In the rows, 128 means zero.
Known rows, with every way that one mark hangs from another
E[G[Q] U[P[R]]]: [133 152  53 151 150 137 123 161 148  96 178 155  48 144 142 129 121 139
 102 124 191 126 133 206  94 104 178 130 132 132  85 136 144 103 140 187
 105 210 174 162 105 177 116  67  92  95 105 146 119  85 197 135 159 180
  94 123  98 154 113  87 132 191 147  70 101  62 146  83 128 120 110 150
 125 164 134 120 111 124  77 106 131 165 110]
H[R[L P]]: [158 101 119  81 149 104 120 144  90 179  92 116 167 140 139 165 154 103
 111 155 120  78 109 109 154 139  72 143 145 105 189 124 135 133 109  99
 101  43  91 100 110 104 187 177 103 149 130 107 176 146  72 196  81 138
 148 143 185  39 142 152 178 111 104 126 142 179 112 108 104 143 120  93
 143 110 124 121 128 149 120 175 145 131 155]
P[R[H L]]: [126 124 147  95 159  92  82 108 119 139 125 164 171 127  96 149 144 137
 115 104 135  98  71 138 146 151 125 159  91  44 125 154 132 163 137 135
  90  80 114  94 125 139 101 121 164 143 151  92 156 106  72 141 144 170
 177 155 158  61 132 151 157 135 107  80 163 150 165 141  93  98 107 116
 134  74 158 150 123 145 168 157 126 106 122]
H[R[L[G[E]] P]]: [126  81 141 110 107 143 110 120  94 164  93 123 159 152 153 144 123  78
 139 147  99  97 138  55 151 125  77 114 124 152 191 113 128 111  89  94
 133  88  73 134 141 121 187 215  90 150 126 157 155 144  74 175  97 117
 125 172 175  66 133 164 168  51 131 189 162 191 101 158  93 159 141 126
 115  86 128 135 128 140  82 190 131 147 153]
U[P[R[L]] S]: [172 171 145 122 132 149 125 119 156 145 125 160 174 136 118 115 124 129
 109 124 148 151  96 138 125 168 172 133 122 113 130 135 138 140 153 130
 152 101 170 128 106 114  73 111 123 131 131 127 179 162 120  97 157 134
 161  97  98 106 150 123 143 143  97  80 146 112 118 112 147  93 136 114
 115 130  88  92 136 122 131 139 139 110 138]
U[E P S]: [142 154 133 138  94 138 199 124 176 126 100  78 181 136 120 118 125 144
 158 155 115 162 128 122 101 134 130 118 162 183 128 109 132 117 143 105
 160 116 157 125 131  65 115 106 144 111 130 113 134 185 156  51 113 104
 123  73  68 180 142  94 103 164  90 116 114 118 111 113 187 150 158 107
 157 178  97  76 130 123 144  92 130  98 124]
P[R[H L[G[E Q]]]]: [ 95 109 158 159 142 138  70  94 128  92 154 168 100 124 147 141 111 119
 140 112 101 125 110  75 143 150 137 119  76  68 128 147 131 162 119 162
 103 146 116  90 164 185  84 158 176 159 135 157  87  66  97 146 139 136
 137 174 150 118 123 157 112  76 148 141 160 130 135 190  59  95 100 140
  96  75 182 176 145 147 133 156 100 144 118]
U[E[G[Q]] P S]: [103 147  86 197 103 161 192 152 194  88 134  92  89 111 134 125 144 139
 154 146 127 190 146 147  99 104 160 100 175 203  79 124 119  95 136 153
 168 193 174 157 136  82 128  78 166  94 135 144  85 155 209  51 129  97
 120  71  71 230 119  89  94 159 117 141  95 110 101 111 165 126 134 137
 151 205 100  61 140 127 119  97 132 150 105]
U[P[R] S]: [151 177 119 114 131 151 155 121 189 133 111 150 183 146 148  99 119 152
 135 134 145 148 102 128 102 162 157 128 122 130 131 105 137 149 156 121
 130 128 167 112  92 119  97 101 110 125 133 126 184 178 142  74 145 142
 119  83  81 117 135  97 126 182  97  75 118 116 115  93 154 131 147 130
 129 150 101  77 128 144 106 106 118 111 109]
R[H L[G] P]: [122  86 172  79 106 110  95  95  39 180  96 115 145 105 108 141 151  96
 147  99 113 116 107 128 160 135 108 129 105  70 138 135 115 139 103  70
 114  56  68 120 122 109 173 132 143 160 152 109 153 147  52 164 117  92
 150 167 205  61 149 211 157  75 120 144 157 166 148 164 108 129 112 149
 134  73 149 141 127 137 199 162 114 116 154]
R[H L[G[E]] P]: [102 106 184  88 104 110  85  68  79 160  96 120 161 122 135 153 129  99
 154 104 104 112 106  74 171 142  85 114  97  89 155 137 109 138  87  94
 134  72  63 119 155 125 178 179 141 154 152 124 123 120  58 183 138 111
 143 179 193  75 132 198 136  45 124 167 183 167 134 179 103 134 104 145
 122  92 161 153 135 126 151 169 114 113 159]
R[L[G] P]: [137 103 167  79  99 118 111 132  54 183  92 103 139 129 133 116 160 104
 130 121 112 115 128 107 160 120 125 136 126 112 145 124  96 143 107  78
 122  83  84 116 108 106 183 157 113 141 114 100 184 162  55 161  93  85
 130 145 207  62 163 189 170  97 142 153 144 149 127 137 113 139 138 134
 112  91 120 131 128 140 181 162 108 141 137]
G[E[U[P[R]]] Q]: [145 157  93 146 156 138 119 139 172 100 170 166  97 159 167 128  88 141
 117 136 168 105 137 128  86 130 114 118 104 136 146 123 142 137 136 187
 107 187 168 125 156 179  95 135 103 113  89 156 102  63 171 154 156 189
  68 125  52 180 117  71 116 190 134  82 130  59 114 104 115 131 117 132
 121 173 149 142 127 112  62  96 132 132 129]
L[G]: [ 99 128 127  81 109 123 133 139  96 145 118  97 129 157 136  92 142 120
 134 146 104 124 150 114 129 123 123 143 118 151 149  92 128 151 127 110
 100 150 110 111 100 108 173 140 121 155  85 102 163 144  99  94  77 123
 109 126 177  89 134 151 123 134 162 145 112 149 141 132 120 161 153 127
 125  92 145 110 123 152 163 100 112 151  89]
U[E[G[Q]] S]: [ 85 149 129 197 112 153 177 164 195  90 121  89  72  95 125 136 154 140
 161 155  95 173 144 127 131 120 130 108 192 181  95 121 112 111 135 163
 151 198 137 120 137  97 139  89 178 105 133 126  74 149 180  69 106 102
 115  81 111 211  96  95 106 145 133 147 104 117 103 120 159 129 114 123
 127 184 124  65 155 119 119 106 111 158  78]
G[E]: [109 163 131  78 142 106 112 142 148 136  93 129 167 177 154 120 135 120
 128 175 102  95 130  78 124 118  73 146 139 146 173  96 117 138 133 145
 109 140 114  93 151 111 172 178 123 137  97  95 143  98 120 124 100 153
 106 123 130 121 123 118 122 162 136 136 139 116 121 122 112 157 143 100
 112 123 147 118 135 141 103 106 135 157  98]
U[E[G] P[R[H]] S]: [ 79 157 108 184  91 160 156  92 213  84 138 127 179 101 107 151 119 157
 176  99 131 170  85 169  95 163 179 102 118 148  73 155 145 112 168 131
 171 160 143 133 111 121  90  58 169  90 185 142 114 174 171  49 180 123
 162 114  65 159 103  88 110 140  82  91 121 121 122 134 187 116 115 154
 146 166 123 108 119 142 130 129 125 102 120]
U[P[R[H]] S]: [122 156 118 118 128 127 130  98 194 139 133 150 199 129 126 124 124 157
 164 114 142 147  94 164 101 177 142 117 113  97 115 146 150 154 159 106
 115 113 142 106 102 105  94  75 137 136 175 110 155 162 135  68 165 145
 140 105  83 107 134 114 134 156  88  72 144 138 128 124 150 129 114 129
 130 153 122  94 124 158 130 101 129  87 136]
E[G[Q] U[P S]]: [131 154  87 177 108 144 142 171 172 115 164 108  55 113 122 124 140 136
 132 131 165 170 172 212 114 115 159  90 145 196  85 109 135  62 131 173
 160 207 154 177  97 107 166  51 102  85 118 132 104 122 220 101 146 133
 100  79 101 206 100  81 117 168 132 125 108  90 126  71 160 138 137 130
 136 209  88  76 132 113 100  75 143 140 110]
S[U[E[G[Q]] P]]: [110 128  75 173 159 104 180 161 137  78 115 108  81  94 132 121 135 149
 106 143 134 174 168 164  90  46 152 140 190 170  90 148  97 120 140 146
 124 180 175 161 147 135 115  87 139 102 134 134  69 126 212  92 132  99
 128 100  81 219 120  88  88 153 144 156  64 112 105  96 179 112 134 122
 155 192 116 151 113 113 116  97 141 132 145]
R[H L[G[Q]] P]: [115  74 156 118 118 114  82  89  74 164 133 110  91  91 127 131 150 105
 144 109 113 137 124 124 157 129 111 130 113  61 132 149 107 141  97  90
  94  83 105 102 134 115 156 124 167 182 142 109 109 127  92 172 116  84
 150 172 214 109 155 202 141  62 127 147 145 139 145 171  81 137  99 142
 131 102 164 132 133 152 185 148 109 139 155]
R[L[G[E[U] Q]]]: [131 110 165 154 116 135 107 145  95 111 164 113  43 141 124 131 115 111
 116 113 111 117 178 102 155 119 114 105 108 157 142 105 129  89  97 168
 148 178 105 140 156 160 142 156 115 131  78 158  80  52 133 174 115 134
 107 145 156 168 112 125 121  99 173 172 147 125 142 149  75 134 127 120
  94 122 142 160 138  94 112 100 126 149 111]

Rows
[153 153 124 118  94 135 144 146 153 154 147 105 132 143  99 118 127 136
 129 127 154 125 161 183 118 142 129 114 135 179 121 106 156  91 145 111
 155 135 140 158  99  97 146  87  95  97 107 107 137 150 169 100 137 145
 104  86  96 156 122  89 121 184 113 107 126 106 128  70 171 159 151 107
 143 176  83  84 116  99 125  70 149 102 124] : E[U[P S]]
[157 120 130 102 182  82 103  91 108 128 130 176 175  95 107 129 110 163
  79  90 152 125 104 172 123 134 152 157 109  55 107 180 140 154 145 114
 113  51 147 131 117 149  64 100 116 143 174 119 138 119  98 151 178 142
 179 153 120 107 135 120 129 126 113 102 140 143 151 114 128  87 117 117
 135 101 116 190 108 114 153 142 160  77 162] : S[U[P[R[H L]]]]
[146  69 127 130 134 133 129 130  80 159 121 119  86 124 159 138 145  97
 124 139 115 115 149 102 147 121 104 142 134 115 163 124 137 128  85  86
  91  96 102 117 118 128 154 183 127 177 132 152 145 143  91 188  70  99
 108 149 206  82 142 173 164  54 150 161 133 175 111 140  80 142 128 122
 134 101 142 131 135 158 110 169 124 165 148] : H[R[L[G[Q]] P]]
[174 163 120  91 153 110 126 120 119 128 130 166 176 160 127 113 122 124
  91 132 144 120  94 146 115 137 164 159 117  89 139 148 130 144 149 134
 116  86 153 127 109 129  94 128 119 133 115 119 183 132 108 126 146 162
 160 132 106  86 148 125 147 155 105  80 134 104 141 120 116  90 137 116
 111 113 116 135 124 121 151 151 149 128 148] : U[P[R[L]]]
[151  83 137 100 105 128 129 136  73 176 111 107 148 136 134 142 150  93
 126 139 105 104 130 100 153 129 111 137 125 133 182 107 143 120  96  65
 116  65  81 124 102 113 179 180  96 159 139 135 175 166  64 178  76 110
 132 154 208  41 138 171 177  68 140 160 142 208 126 126  89 148 145 121
 127  76 125 126 116 148 119 181 122 145 156] : H[R[L[G] P]]
[ 90 141 124 140 149 105 169 170 135  90  90 100 124  83  89 131 134 142
 110 152 113 132 147 153 135  89 122 134 192 168  93 134  88 124 149 141
 144 165 114 151 131 128 162 120 121 107 127 104  99 140 149 105 121 109
 134 101 128 154  95  98  96 160 160 163  92 142 133  99 200 125 129 131
 143 137 115 155 115 120 125 123 135 116  98] : S[U[E[G]]]
[102 105 162 106 126 119  84  88 102 133 146 154 151 124  99 138 133 123
 132  77 108 116  90 130 143 157 165 145  81  76 118 149 144 158 136 111
 107  98  95  98 107 149 100 126 151 161 147 131 156 114  67 126 140 138
 162 171 180  58 127 177 152  93 138 110 144 163 173 168  91 116 123 142
 112  45 165 168 119 143 183 157 109 114 115] : P[R[H L[G]]]
[143  72 149 113  88 143 102 127  63 152 129 120 127 146 123 155 107  94
 129 125 126  77 152  92 165 132  70 102 104 162 180 106 154  80  69 111
 172 108  63 158 127 148 189 198  59 118 115 155 134 107  81 205 116 135
 100 164 174  79  94 142 169  67 143 188 166 170 121 137 103 159 134 126
 120  90 120 155 129 113  69 173 136 123 158] : H[R[L[G[E[U]]] P]]
[156 170 119 174 138 178 128 127 205 102 167 166 101 149 156 125  86 149
 141 140 155 137 147 134  95 154 126  95 114 161 127 117 156 110 142 177
 155 198 181 137 153 159  83 120 112 109 113 168  91  92 194 116 175 160
  68  95  34 207 104  70 105 166 122 101 130  80 100 101 148 137 106 130
 104 198 121 102 136 106  54  83 111 125 109] : G[E[U[P[R] S]] Q]
[107  94 149 141 148 121  84 111 107 120 166 161  95 101 124 132 131 128
 131  89 109 131  98 115 145 149 160 140  84  54 110 156 140 162 143 128
  95 117 124  96 126 164  85 128 180 176 136 143 118  95  95 141 125 119
 146 171 179  97 142 170 142  91 151 113 149 136 152 166  62 110  99 141
 114  70 180 164 134 153 180 149 116 134 117] : P[R[H L[G[Q]]]]
[104 115 117 136 110 146 104 165 127 115 159 111  46 148 143 116 122 121
 141 132 117 116 189 104 136 117  95 110 122 178 131  90 137 106 108 162
 117 213 117 119 152 153 148 165 120 128  81 152  83  66 163 136 101 145
  64 136 135 177  95 111 106 126 171 167 128 115 132 138 100 166 140 124
  98 126 161 148 127 120  87  85 118 154  97] : L[G[E[U] Q]]
[119 121 120 120 167  99 148  91 146  98 110 148 188 108 108 127  92 194
 128 119 137 119 111 151  78 119 141 150 126  83 116 182 128 156 158  98
 100  96 166 117 129 146  45 104 143 128 175 126 102 148 139 102 174 133
 153 131  58 145 124 111  93 159 109 110 115 122 129 121 183 119 125 139
 161 125 129 186  95 121 137 117 136  60 155] : S[U[E P[R[H]]]]
[111 178 104 178 105 174 172 122 208  88 119 128 159 128 114 138 134 151
 161 133 140 158 102 153  94 138 181 104 152 177  90 113 123 124 167 155
 177 181 152 139 111 126  96  74 138  87 148 133 143 175 163  40 177 118
 138  70  53 162 110  89 128 176 106 101 105 106 107 114 201 113 139 144
 134 168  96  77 128 127 108 131 113 125 118] : U[E[G] P[R] S]
[137 109 172  61 140  71  89  92  70 186  94 119 171 112 112 159 170 113
 119 123 130  94  85 145 156 145  82 144 128  44 151 152 112 156 112  92
  98  26  82 114 127 105 176 127 156 149 161  68 150 136  63 188 115 132
 169 168 183  58 153 187 164 107  92 120 169 145 149 128 113 119  93 127
 149 113 139 129 137 132 182 171 135 112 159] : R[H L P]
[112 135  84 131 128  98 178 149 131 101  90  96 142 103 110 124 128 150
 102 143 129 150 150 160  94  74 152 135 184 175  90 137 101 106 127 119
 147 136 148 184 119 122 139  94 108  95 125 110  97 162 178  89 142 113
 150 102  86 175 108  99  94 175 133 160  71 121 110  92 197 126 158 139
 160 152  81 148 106 104 125 104 157 114 136] : S[U[E[G] P]]
[182 140 131  89 194  94 121 133 100 121 115 181 162 117 110  99 113 153
  63 122 150 119 126 142 111 110 153 159 140  82 123 159 121 158 152 125
 120  79 161 141 116 148  71 129  91 130 128 118 166 137 110 142 166 147
 163 119 119 101 148 124 129 148 136 104 125 116 129  93 145  86 141 116
 131 109  96 179 115 103 134 138 160  98 154] : S[U[P[R[L]]]]
[166 162 164 155 109 159 175 107 165 107 118 142 187 120 103 129 112 141
 129 112 127 150  91 120 113 164 160 118 131 139 117 136 139 132 163 126
 185  94 167 119 143 109  57 118 147 100 137 150 147 166 124  83 146 123
 166  93  75 151 150 105 117 143  78 100 129 108 120 138 176  97 138 111
 126 152  85  93 142 102 137 144 132  89 136] : U[E P[R[L]] S]
[114 167 131 132  96 135 138 174 139 123 132 107  85 116  95 143 153 137
 132 119 143 121 151 205 157 140 125  95 145 201 106 100 137  85 127 154
 173 193  89 166  80 106 202  76  87  83 117  96 132 142 162  91 132 151
 110  84 137 134  91  96 141 163 137 127 128 129 144  69 176 157 118 133
 119 161 101  85 125 107 112 104 121 139  72] : E[G U[S]]
[136  82 130 140 128 147 116 130 102 148 123 122  99 138 178 154 122 100
 144 159 106 119 153  48 155 112  84 115 127 149 181 113 129 120  81 115
 111 110  99 113 148 139 153 212 114 155 119 169 115 103 101 198  85 104
  96 161 173 119 131 151 138  43 150 189 146 166 103 159  66 152 123 109
 118 108 148 140 147 148  73 182 123 164 148] : H[R[L[G[E Q]] P]]
[142 107 136 171 137 159 157 114 124  93 150 133 111 130 138 103 107 127
 128 117 107 157 109  95  98 110 201 144 116 128 103 141 128 140 128 134
 142 145 191 119 150 145  33 129 167 128 113 185 118 129 138 119 131  98
 138 129 102 152 162 122 103 120 132 124 108 101 125 170 108 102 163 131
 122 114 124 143 130 131 149 148 119 139 138] : U[E P[R[L[G[Q]]]]]
[158 154  86  93 137 130 127 141 132 126 152 150 147 172 132 108 106 158
 106 117 178  85 123 187  95 135 159 140 109 115 136 131 162 125 149 132
  99 145 163 147  98 159 106 100  77 109 103 112 168 125 144 131 149 191
 121 124  92 104 124  89 142 213 118  50 128  89 152  85 148 150 137 133
 124 133 119 131 101 116 114 102 135 106 114] : E[U[P[R]]]
[148 108 180 101  82 134  94 132  53 159 120 125 111 132 114 131 120 109
 120 104 120  98 153 104 155 139  84  94 110 145 153 117 117  98  83 118
 163 114  67 160 154 152 185 183  78 116 105 120 133 106  88 200 118 123
 109 153 171 114 125 161 151  80 151 173 163 127 133 145 123 152 128 140
 111  98 109 147 128 100 122 149 109 121 151] : R[L[G[E[U]]] P]
[115 123 148 145 126 124 107 145 111 118 143 130  82 134 156 107 126  92
 113 135  89 136 152  60 161 111 121 131 131 133 150 108 110 129 102 164
 136 153 115 104 166 124 125 184 161 145  95 151 100  86 120 147  91 119
 110 147 161 144 139 156 109  78 165 181 129 147 127 168  71 125 141 113
 100 109 151 142 140 127 138 124 125 180 105] : R[L[G[E Q]]]
[108 148  79 146 145 121 113 201 138 112 170 120  40 124 125 137 156 125
 110 132 158 109 167 197 132  95 125 126 160 151 108 107 128  93 120 181
 111 208 111 147 121 146 189  88 123 106  97 103  95  75 184 144 111 159
 102 119 158 164  93  95 124 183 169 121 110 107 148  82 117 137 114 124
 125 164 140 118 119 120 109  94 121 165  85] : E[G[Q] U]
[ 81 121 124 132 128 139 123 147 151 125 136 120  84 159 167  92 134 118
 148 160 100 144 161  55 125 100  95 134 129 159 145  94 115 140 116 153
  96 198 123 100 162 135 144 173 149 155  84 140 104  91 137 120  81 117
  75 127 140 154 124 139  95 115 170 165 115 131 115 153  81 161 144 122
 105 117 169 127 141 153 107 102 109 186  88] : L[G[E Q]]
[104  87 166 129 123 127  71  91  85 151 119 124 102 110 144 140 137 104
 151 121 102 142 125  76 159 128  83 111 107  82 144 140 105 137  88 122
 113 102  90 104 173 134 151 170 168 172 145 150  86  94  98 183 120  89
 128 175 164 119 149 199 126  39 129 181 164 152 129 184  69 136  94 147
 118 107 166 142 150 153 152 162 111 140 163] : R[H L[G[E Q]] P]
[152 139 149 135 128 114 118  88 162 135 142 164 194 114 100 146 118 140
 128 107 129 147  79 169 132 189 160 125  91  79 111 148 157 147 160 118
 147  77 146 118 104 110  74  85 156 122 174 123 157 143 114  97 174 143
 172 121  99 105 148 134 144 121  78  75 155 138 146 136 132 105 111 124
 135 128 118 116 130 132 158 137 147  86 152] : U[P[R[H L]] S]
[148 120 116 100 150  84 190 139 130 123  91  88 172 124 108  97 117 154
 119 148 121 135 153 137 103  78 124 157 170 156 122 147 113 139 136  94
 121 102 168 130 129 106 109 129 114 120 124 103 117 159 145  97 126 123
 132  94  77 169 138  93  80 177 129 148  88 125 113  98 193 147 170 115
 162 155 115 152 103 108 142 104 161  86 138] : S[U[E P]]
[ 98 131  74 162 125 126 176 153 166  91 137  90  90 140 151 128 136 133
 140 160 122 168 131 154  93  78 155 132 175 163  99 118 111 111 137 157
 130 177 167 143 142 111 134  88 156 103 122 127  88 121 195  91 113 120
 135 102  94 199 134  91 101 176 127 130  78  89 124 127 136 115 143 125
 156 185 118 102 138 129 124 107 134 165 122] : U[E[G[Q]] P]
